Each row comes from the steps of one path. Every step used is in the known rows, and no mark comes twice. Write the path behind each row, first mark first.
Known rows:
madum > posam > muso > tufip > dono: [3,-4,25,7,-5,-4,2,-8,-14,-2,-1,-3,3,1,24,-2,0,-1,-24,4,-34]
bepun > posam: [-1,7,11,-5,-7,-3,-3,8,8,7,-2,-8,-2,-6,-10,0,-9,-6,-12,1,-7]
madum > posam > muso > tufip: [3,-2,24,12,-8,-3,4,-4,-14,-1,-2,-3,3,2,26,-6,-5,-3,-24,3,-33]
madum > posam > bepun > tufip: [2,1,17,7,-18,-4,5,2,-7,0,0,2,17,-6,3,-7,2,-8,-4,5,-1]
posam > dono: [-1,1,-1,-2,-4,0,0,-8,-8,3,7,-2,-7,11,16,2,-15,-3,-7,-5,-8]
dono > tufip > madum > posam > bepun: [-5,6,16,14,-2,-1,-2,3,-11,-2,3,9,17,-4,15,-7,2,-7,8,-1,-9]
bepun > posam > poros > tufip > madum: [-2,15,6,-11,2,0,-7,14,4,5,-4,9,-3,-3,-22,-4,0,-10,-16,2,16]
madum > posam: [3,-1,12,16,-9,-1,3,1,-1,3,-1,-3,11,-8,10,-4,-8,-7,-7,4,-8]
tufip > muso: [1,0,1,-10,6,-1,-2,-9,-7,6,0,2,5,0,8,-3,-4,1,4,-8,-18]
posam > muso > tufip > dono: [0,-3,13,-9,3,-8,0,-11,-18,-1,2,-1,-11,12,15,2,-1,3,-18,-1,-36]
dono > posam > muso: [1,-1,-5,5,-7,-5,0,-6,-12,2,5,7,-2,1,33,-3,-16,-10,-8,-12,-29]
poros > tufip > madum > posam: [-2,8,9,9,6,4,4,9,-1,-4,-1,13,12,-11,-21,5,-5,-7,-6,8,4]
dono > tufip > muso: [-5,5,4,-2,8,-4,2,-5,-7,2,1,9,9,0,23,-5,2,1,3,-13,-31]
dono > posam > poros > tufip: [0,8,-19,1,1,-2,-1,4,-5,0,3,22,-2,-6,12,-4,-8,-15,-11,-9,1]
dono > posam > poros > tufip > madum: [0,9,-15,3,4,0,-5,6,-7,0,4,25,-3,-6,7,-1,-7,-15,-6,-7,7]
bepun > tufip: [-1,3,8,5,-4,-5,5,5,4,4,0,6,-9,0,-5,9,0,-3,-1,3,-7]
posam > poros > tufip > muso: [0,8,-13,-15,12,0,0,-1,-7,4,-2,20,1,4,-6,-10,4,-6,-8,-7,9]
muso > tufip: [0,4,9,1,4,-6,0,3,-8,-1,1,0,-13,0,1,6,-6,0,-13,2,-22]
muso > tufip > dono > posam: [0,0,6,-2,4,-7,-3,-3,-11,-4,5,6,-13,-7,11,13,-2,-1,-16,0,-30]
dono > posam: [1,2,-9,9,-5,-4,-1,1,-3,2,5,8,-2,-9,20,2,-16,-11,-1,-9,-15]
muso > tufip > madum: [-1,6,16,5,8,-2,-6,6,-12,-1,1,4,-15,0,-5,10,-5,-1,-4,5,-13]
madum > posam > poros > tufip > muso: [3,5,4,2,1,2,2,0,-6,2,-4,13,14,-6,6,-12,3,-8,-16,-1,1]
tufip > dono > posam > bepun: [0,-3,-8,-10,-6,-8,-6,-10,-11,0,9,6,8,-7,9,2,-3,-6,4,-5,-7]
muso > tufip > madum > posam: [1,5,25,13,3,0,-4,6,-11,-3,0,3,-7,-6,1,7,-3,-3,-11,8,-16]

Which path is each row?
[-1,0,4,-8,-1,-8,-3,-5,-17,-5,6,7,-6,-6,10,8,1,-2,-13,-1,-24]  muso > tufip > dono > posam > bepun
[0,3,25,16,-5,0,0,9,0,1,-1,8,-3,-7,-3,11,1,-6,1,9,-2]  bepun > tufip > madum > posam
[1,-2,-12,-6,0,-6,-9,-7,-6,3,7,12,-6,-4,15,2,-2,-8,-3,-6,-2]  tufip > dono > posam > poros
[1,-2,18,2,-15,-5,3,-3,-8,-1,1,2,17,-7,2,-4,7,-5,-5,7,-2]  madum > posam > bepun > tufip > dono
[0,9,-15,-6,8,-2,1,4,-3,4,-1,17,-2,4,-13,-8,0,-9,-9,-2,18]  posam > poros > tufip
[-4,4,20,17,1,-1,0,1,-10,-1,1,7,9,1,26,-5,-1,-5,-1,-3,-23]  dono > tufip > madum > posam > muso
[2,5,2,8,-2,1,3,4,-2,1,-3,11,10,-5,0,-11,0,-11,-17,3,8]  madum > posam > poros > tufip
[0,-6,-3,-5,-2,-8,-4,-13,-10,1,7,5,-1,0,22,4,-6,-4,-6,-6,-25]  tufip > dono > posam > muso
[2,0,22,14,-3,2,-5,-2,-12,1,0,1,6,1,9,-3,-8,-6,0,4,-9]  tufip > madum > posam > muso
[1,1,2,4,-5,-6,1,-4,-17,-2,4,8,-10,2,35,1,-13,-8,-18,-10,-40]  dono > posam > muso > tufip
[2,2,19,17,-2,3,-7,4,-5,2,1,2,6,-7,0,1,-8,-7,6,7,2]  tufip > madum > posam
[-5,5,4,-5,3,0,2,-12,-13,0,6,7,0,10,37,-2,-5,0,-7,-15,-29]  posam > dono > tufip > muso
[0,2,28,14,-5,-1,2,5,-5,1,-1,8,-3,0,5,7,1,-5,-4,7,-11]  bepun > tufip > madum > posam > muso
[-2,7,-6,-12,12,1,7,-1,-3,-1,-2,14,12,-6,-15,1,-2,-1,-7,-4,-11]  poros > tufip > muso
[5,1,6,11,-7,0,-2,1,-4,5,-1,4,4,-2,14,-14,-3,-10,-10,1,6]  madum > posam > poros
[-1,4,23,-15,-4,-7,-3,0,-6,2,-2,-7,-9,4,5,1,-1,0,-28,1,-32]  bepun > posam > muso > tufip > dono
[0,2,8,6,-2,-4,-4,-2,-19,-3,4,11,-10,1,31,4,-13,-8,-13,-8,-34]  dono > posam > muso > tufip > madum
[-1,0,10,-5,7,-7,-3,-3,-9,-2,3,0,-13,-2,-3,12,2,3,-13,4,-23]  muso > tufip > dono
[0,1,1,-2,-3,-8,-1,0,0,2,4,16,-13,-4,9,11,6,-7,-6,-1,-5]  bepun > tufip > dono > posam > poros
[-6,10,14,-5,-8,-2,-1,3,2,3,3,-4,-3,2,16,0,-8,-5,-20,-6,-19]  bepun > posam > dono > tufip
[0,2,19,0,4,-4,-3,-4,-21,0,1,2,-12,13,13,1,-7,0,-12,0,-29]  posam > muso > tufip > madum
[-5,10,16,-12,-5,-1,-1,-1,-2,3,1,-2,0,2,21,-2,-4,-2,-19,-9,-27]  bepun > posam > dono > tufip > muso
[-1,4,26,14,-6,2,1,5,-3,0,2,8,-6,-1,5,12,-1,-5,-5,7,-3]  bepun > tufip > madum > posam > dono
[-6,5,2,2,-1,-2,3,-7,-9,0,8,4,-3,11,31,0,-10,-3,-8,-10,-20]  posam > dono > tufip
[3,0,10,6,-15,-2,2,-2,-10,1,1,-2,22,-5,6,-13,-4,-8,-2,3,1]  madum > posam > bepun
[-1,3,6,-16,-8,-6,1,-4,-13,3,1,8,9,3,-3,-6,7,-2,7,-4,-4]  posam > bepun > tufip > muso
[-1,2,17,10,-5,2,5,-9,-10,-1,3,3,12,-2,39,-6,-3,-3,-15,-7,-28]  madum > posam > dono > tufip > muso
[2,4,-16,4,-4,-4,-6,1,-7,5,4,15,-8,-2,24,-6,-10,-14,-4,-12,0]  dono > posam > poros
[1,2,17,9,-7,2,-7,2,-12,1,1,2,15,-4,-3,-5,-5,-8,9,6,10]  tufip > madum > posam > bepun
[1,2,1,-5,5,-7,-6,-2,-13,-2,5,10,-17,-3,13,7,1,-3,-18,-2,-20]  muso > tufip > dono > posam > poros
[0,3,11,-6,1,-3,4,-1,-2,4,-1,9,-4,-1,2,7,5,1,0,-3,-18]  bepun > tufip > muso
